Each row comes from the steps of one path. Every step used is in the known rows, and no mark comes twice. Write the path behind each row, first mark first.
Known rows
T-B-W-D: [  9.3  25.9   7.6  -2.0   9.2  26.6   2.7   7.9 -26.2 -14.1   0.7  -9.0
  -9.6 -17.2   3.9 -27.1   2.2  11.6  -9.7  49.7   0.0  20.0   6.9  -1.8
  -3.3  40.3  20.8]
T-B-W-U: [  7.6  11.4  -4.8  -1.6  11.7  21.6  10.1   6.8 -23.0   2.3   6.5 -12.4
  -3.4 -21.8 -12.7  -1.9  10.2  16.4  -0.5  54.0  -0.1  43.6  13.5   3.4
  -5.9  37.8   5.3]
Q-K-D-W: [ -0.5  27.8   3.3  -6.9   4.7  25.6  -0.7  -6.0  -2.1  -9.1  -6.3   1.1
  -1.1 -17.7  27.7   3.9  -6.6  -9.5 -19.7 -23.9  15.1   6.8  15.0  44.2
  -2.9  14.1 -15.8]
B-K-D: [ -5.5  44.0  -4.9 -14.4   4.2  22.1   7.5   2.0   0.6 -23.1  -7.2   1.3
  -3.1  -8.7  24.2 -12.4  -8.6   0.4   0.3  -1.4   2.6 -12.8   4.1  45.5
  19.0   5.7 -10.5]
S-Q-K-D-B-T: [ 10.8  33.1  16.2  -8.1  13.9  22.5 -10.8   6.6   4.5  -4.2   5.9  -2.6
  -4.5 -16.7  31.1  -8.4 -38.2  -4.3  -3.8   5.6   8.4  -4.7   1.9  64.0
  33.2  22.2 -17.9]
S-Q-K-D-B-W: [  9.0  40.3  24.8   7.7   8.8  32.7 -11.9  -8.8  -7.4  -1.8   6.9  -9.0
   1.8  -7.7  22.7 -20.9 -39.5   0.1 -14.9  44.7   7.7   0.3  20.2  58.4
   5.7  32.6 -25.8]
K-B-T: [ 22.4   7.8  -5.0  -8.0   3.1  -1.4   6.1  35.1   0.7 -16.0   4.8 -26.2
  -9.9 -22.9   3.3  -1.5  21.7   1.0  14.9   9.3  -7.7   3.5   9.7   0.3
  19.1  22.6 -13.5]
N-Q-K: [ -4.7  16.0   4.0   5.9  -5.1   3.6 -19.2  -2.8   9.0   0.3  13.1 -24.0
   3.7 -26.4  29.6 -35.4 -11.4  -2.9   9.6  -3.4  10.9 -11.2   4.4 -10.6
   5.1  13.2   1.1]
N-Q-K-B-T: [ 17.3  28.1  11.8   4.7   2.9  -3.6  -5.9  14.7   7.3  -7.0  20.5 -45.0
  -6.0 -25.2  19.2 -21.7  16.3   0.9  17.5   2.1   4.0  -9.7   7.4 -13.9
  27.8  19.5 -11.4]
K-D-W: [  3.3  11.8  -7.4  -8.5   5.6  17.1   3.1  10.3 -11.7 -12.2 -15.9  13.1
  -0.3 -17.9   8.8   2.2  -2.1  -6.9 -15.7 -14.5   8.6   1.6  21.6  32.4
 -15.6  18.5 -23.2]
S-Q-K-D: [ -9.1  19.0   6.5  -8.3   3.6  23.0 -11.7 -12.4   7.7  -3.2   4.9 -25.7
   6.1 -10.9  36.2 -17.7 -45.3   2.4  -7.8  -3.2  15.6 -16.8   5.9  60.3
  16.2  13.2 -17.5]
D-W: [  1.9   1.0  -4.2   3.6  -5.3   3.9   0.6  14.7 -10.6 -12.3  -6.2   5.9
   1.4 -25.9   2.7   4.5 -10.9 -12.0  -7.8 -15.6  -1.6   6.8  13.8   0.1
 -23.5  21.4  -5.7]
S-Q-K-D-B-W-U: [  5.5  41.2  13.7   0.1  27.2  40.3  -3.4 -10.5 -11.3   7.0  13.3  -2.7
   3.2 -12.2  10.6  -2.0 -27.3   9.0 -14.4  39.6  10.2  26.9  24.2  49.5
   6.1  30.9 -18.5]
S-Q-K-B: [ -0.7  12.8  18.2   7.0  -3.5  18.3 -13.7   1.7   0.5  -1.5  20.8 -44.0
  -0.1 -19.0  17.8 -11.1 -25.9   9.4   5.1   3.9  -0.2 -13.9  15.5  18.9
   9.0  31.9 -19.2]
T-B-D-K: [ -0.3  25.9  29.6  -5.2   4.5  36.7  17.7  13.4 -23.1 -23.7  -2.1   2.6
 -11.2 -44.7   8.9 -14.3 -12.6  15.0   1.9   0.7 -13.9  21.7  -2.7  26.9
  14.1  28.8  26.4]
K-D-B: [ 10.8  12.4  -4.4 -12.1  10.1  23.8 -20.4  19.2  -5.3 -12.9 -11.5  31.8
 -10.5 -14.5   7.3 -10.5   1.6  -0.6   5.0  13.1   1.9   3.6  22.0  33.8
   3.2  33.0 -18.0]
K-D-W-U: [  2.9  13.4 -21.1 -16.9  26.2  22.6  12.0  10.2 -11.8  -1.7 -14.3  15.0
   3.1 -21.5  -3.6  21.2  10.6   4.1 -17.5 -16.6  10.4  28.6  24.2  22.7
 -14.9  14.5 -13.8]
W-D-K-B-T: [ 14.6  41.3  11.6 -16.3  25.6  15.6  29.2  39.4 -13.9 -31.0   8.1 -14.6
 -11.2 -34.4   6.4  -8.0  18.4  14.3   1.7  -9.4 -22.2  17.2   0.1  -8.9
  25.5  10.9  12.5]
S-Q: [ -4.3  -8.3  -3.7   2.3  -4.6   2.3  -7.9   7.9   1.9  -2.4   7.5 -19.8
   5.3 -18.1   8.6 -18.6 -46.6   1.1   8.0   6.2  -0.2 -16.5   7.9  17.7
  -1.6  18.5  -7.9]
N-Q-K-D-W: [  3.7  28.2   6.7   5.7   7.5  15.9  -9.4 -12.1  -2.5  -0.9   1.1 -10.5
   0.1 -21.0  25.2 -17.9  -8.1  -5.3 -14.3 -20.1  18.2 -12.0  18.0  19.0
  -8.1  20.2 -19.7]
W-D-K-B: [  2.3  32.0  13.9  -9.9  19.7  26.7  11.7  26.3 -17.9 -28.4   5.6  -6.1
  -7.1 -31.9   4.7 -17.3  15.8  16.9  -1.0 -10.7 -19.8  12.4  16.2 -12.4
   2.3  20.1   9.7]

Which path is each row?
[ 16.8  28.2   5.3  -9.6  29.7  26.3  17.0  23.6 -16.5 -14.3  -8.2  -1.1
  -5.4 -34.0 -11.4  17.4  30.9  10.6 -12.5 -20.5  -0.4  38.5  35.0  -7.0
 -11.6  30.7  11.1]
K-B-D-W-U
[ 18.6  40.1  32.4  12.2  10.8  20.4  -1.4   5.7  -9.6 -12.3   6.3 -25.5
  -3.5 -28.4  17.1 -19.8  10.2  -2.2  -8.4 -19.9   8.8  -1.3  27.5 -13.1
  -5.0  33.5   1.3]
N-Q-K-B-D-W
[ -7.5  27.5  19.1 -11.5   6.5  21.4  21.7  17.5  -5.5 -27.5  -8.7   0.6
   0.3 -42.4  20.5 -16.9 -11.3   4.7  -1.5 -14.5 -15.3  13.4  -0.8  17.8
  14.0   3.3  23.1]
B-D-K
[ 17.1  28.3   5.4  -3.6  10.4  23.1  -6.9  14.8 -10.9 -13.6 -11.4  20.7
  -5.9  -9.6   8.7 -15.1   7.1  -5.2  -6.3  47.9   0.8  10.2  27.1  32.1
  -2.5  35.2 -25.8]
K-D-B-W
[  7.9  47.0   4.9  -9.6  26.8  43.2  17.8  -3.7 -32.0  -9.8  -2.5  11.3
  -9.7 -20.0  -3.6  21.5  -4.1  13.4 -16.2  -6.7   4.8  25.5  13.2  41.2
  -5.4  34.9  -6.8]
T-B-K-D-W-U
[ 20.4  20.4  -4.4 -19.6  16.9  13.5  -3.6  31.7   0.9 -15.1 -12.7  26.4
 -12.5 -18.1  13.8  -1.5   7.0  -4.6   7.3  10.5   3.0   8.1   7.3  38.1
  22.4  20.2 -18.2]
K-D-B-T
[ 11.3  29.6  11.8   0.7  11.0  19.2 -32.1   0.1   2.6  -0.1   3.1  12.7
  -8.7 -18.8  27.8 -33.1   0.1  -3.6   3.3   5.5  14.8 -11.2  19.1  20.0
  11.1  28.2 -17.8]
N-Q-K-D-B
[ 10.5  42.3  19.2  -9.5  26.7  34.4  15.4   7.8 -10.8 -11.6   3.5 -12.0
  -4.1 -32.9   7.2  20.5  28.0   6.8 -15.8 -26.0   6.6  44.0  26.1   4.4
  -2.2  26.1  12.2]
Q-K-B-D-W-U
[ 10.0   9.3   5.7   7.2  -6.8  17.2  -0.9   5.8 -21.2  -8.1   1.7 -13.0
  -8.6 -19.1  -2.0 -18.6  -5.7   4.3   3.1  54.4  -2.5  14.2  11.7  12.4
  -3.7  43.3  -2.6]
T-B-W
[  2.0  35.8  12.9   1.1  -1.5  13.6  -8.6  11.8 -12.5 -18.9   5.3  23.8
  -4.8 -21.6  11.8 -13.0 -15.4  -5.1  10.2   6.0  -9.9  -1.4   3.8  11.2
   2.9  30.2  -1.6]
D-B-K
[ 11.8  20.2  11.4 -13.9  11.8  18.5   1.5  24.7  -0.1 -22.4  -8.9 -14.3
  -9.6 -24.2   8.1 -12.8  24.0  10.0   8.2   1.9  -1.7   6.3  24.1  10.8
  13.1  29.8   7.5]
K-B-D
[  4.6  39.6  22.2  -0.4  13.8  36.3  24.1   7.7 -33.8 -23.1   6.8  -6.6
  -6.9 -31.1   1.1 -24.3  -8.3  18.8 -13.7  36.8 -18.1  29.7   0.9   1.5
   3.5  32.8  25.1]
T-B-W-D-K
[ 18.9  34.8   7.7 -18.6  11.1  18.1 -10.1  14.1   6.2 -11.3  -1.8  14.6
 -11.5 -19.5  31.2  -3.1   5.1  -7.1  -0.6   1.3   8.3  10.9   0.4  51.3
  33.7  18.5 -11.7]
Q-K-D-B-T
[ -3.8  44.0   9.8  -3.4  17.0  22.6  30.1  15.4 -20.5 -26.6   1.7  -6.0
   3.6 -29.5  13.5 -27.8  -7.2   3.6 -15.3  20.7 -15.7  24.4   0.8  -9.9
  -1.0   6.3  22.4]
B-W-D-K
[  5.8  34.9   8.6   3.2  23.9  22.3  32.2  20.8 -22.5 -10.7  12.9 -19.1
   0.8 -31.3 -12.8   5.3  20.3  17.7  -1.8  31.7 -22.1  42.9  24.6  -8.7
  -5.4  21.4  -8.1]
D-K-B-W-U
[  5.2  53.1  14.1  -7.2  17.4  24.8  -3.4  13.6 -16.8 -26.9   5.9  28.0
  -8.8 -16.5  16.9 -20.9  -6.4  -4.5  -3.6   0.2  -5.3   5.2   0.9  -5.1
   2.5  27.3  23.1]
W-D-B-K
[ 14.5  50.2   7.4   0.9  30.4  27.3  -9.3  -5.6  -7.3   9.9   7.9   3.3
   1.3 -13.6  12.3 -19.8  13.8   4.0  -8.6  43.5  15.0  26.3  27.5  10.6
   1.1  28.8 -13.5]
N-Q-K-D-B-W-U
[  2.7  40.2   7.5 -11.2   4.9  35.3   4.0  -3.2 -14.7 -18.0  -0.8  -0.5
 -14.3 -15.6  15.5 -11.4  -7.8  13.1   3.3  15.4   2.1  -7.2   1.8  53.7
  21.0  31.0  -8.8]
T-B-K-D
[-10.8  26.3   2.1 -11.1  13.8  20.5  15.4  18.4 -15.0 -25.5   0.5   6.2
   0.0 -32.8  15.7 -21.6  -9.0   4.7  -6.3 -17.1 -16.0  15.5  -2.5  -5.0
   3.7   5.6  27.0]
W-D-K
[ 17.5  23.3   1.1 -16.5  21.1   9.9  -3.2  35.7  -7.3 -21.4  -2.4  24.4
 -12.7 -25.7  11.8 -13.8   9.1  -5.5   1.8   6.5  -1.1  19.2  -2.7  -8.0
  16.8  24.8  22.1]
W-D-B-T
[  9.2  50.6  15.6  -7.3  14.0  26.9   5.4   3.9  -7.6 -18.3  11.7 -34.6
  -2.5  -9.6  23.5 -25.8  24.6   9.2 -14.9  29.9   3.5  20.3  18.8  -9.3
   5.8  27.7  10.0]
Q-K-B-W-D
[  6.3  36.5  22.4 -13.9   4.7  26.0  -0.7   7.7   4.5 -22.3   4.8 -25.5
  -8.2 -24.6  29.7 -15.2  18.4   8.5  -0.2  -8.1   5.4   9.5  16.9  18.8
  23.4  23.0  10.7]
Q-K-B-D
[ -6.5  22.1  11.9   2.4   2.3  29.7  -2.8 -15.3  -2.2  -4.5   1.5 -16.2
   2.0 -16.6  24.9  -1.6 -49.1  -4.7 -22.5 -20.1  15.8 -10.2  15.9  54.8
  -5.7  17.6 -24.5]
S-Q-K-D-W
[ 16.3  28.0  -7.0 -11.7  28.6  26.5   1.7  16.0 -15.7  -3.0  -9.9  22.2
  -2.6 -13.0  -6.1   0.9  21.2   5.8  -6.8  45.5   5.0  39.7  32.1  25.8
  -7.0  30.3 -15.2]
K-D-B-W-U
[ 13.9  33.4   2.8  -4.6  15.9  19.4   9.3  20.8 -14.9 -21.0   3.9 -22.5
  -7.2  -8.6   3.8 -24.6  28.0   7.8  -7.6  36.9  -0.6  14.1  25.1 -19.8
  -5.1  32.7   2.6]
K-B-W-D
[  6.8  33.2  22.4   9.7   2.2  17.6  22.5  18.8 -22.4 -19.2   8.4 -24.5
  -0.4 -26.9  -2.6 -10.6   9.4   6.2   0.2  33.1 -27.3  17.3  18.1  -0.1
  -1.3  27.2 -18.1]
D-K-B-W
[  9.4  42.7  14.3   2.0   7.9  37.4  11.6  -2.3 -28.2 -19.2  -6.3   9.4
 -12.6 -19.1   8.3   2.4 -14.2   2.7 -13.2  -4.7   2.6  -5.0   9.5  49.1
  -3.9  39.5 -16.2]
T-B-K-D-W
[  4.5  47.5  26.7   6.9  16.0  25.7   5.0  -3.4  -9.7 -14.7  23.5 -50.4
  -1.0  -7.7  22.1 -28.6 -17.5  10.5 -14.8  33.2   1.6  -0.4  21.1   3.0
   5.7  32.9   2.5]
S-Q-K-B-W-D
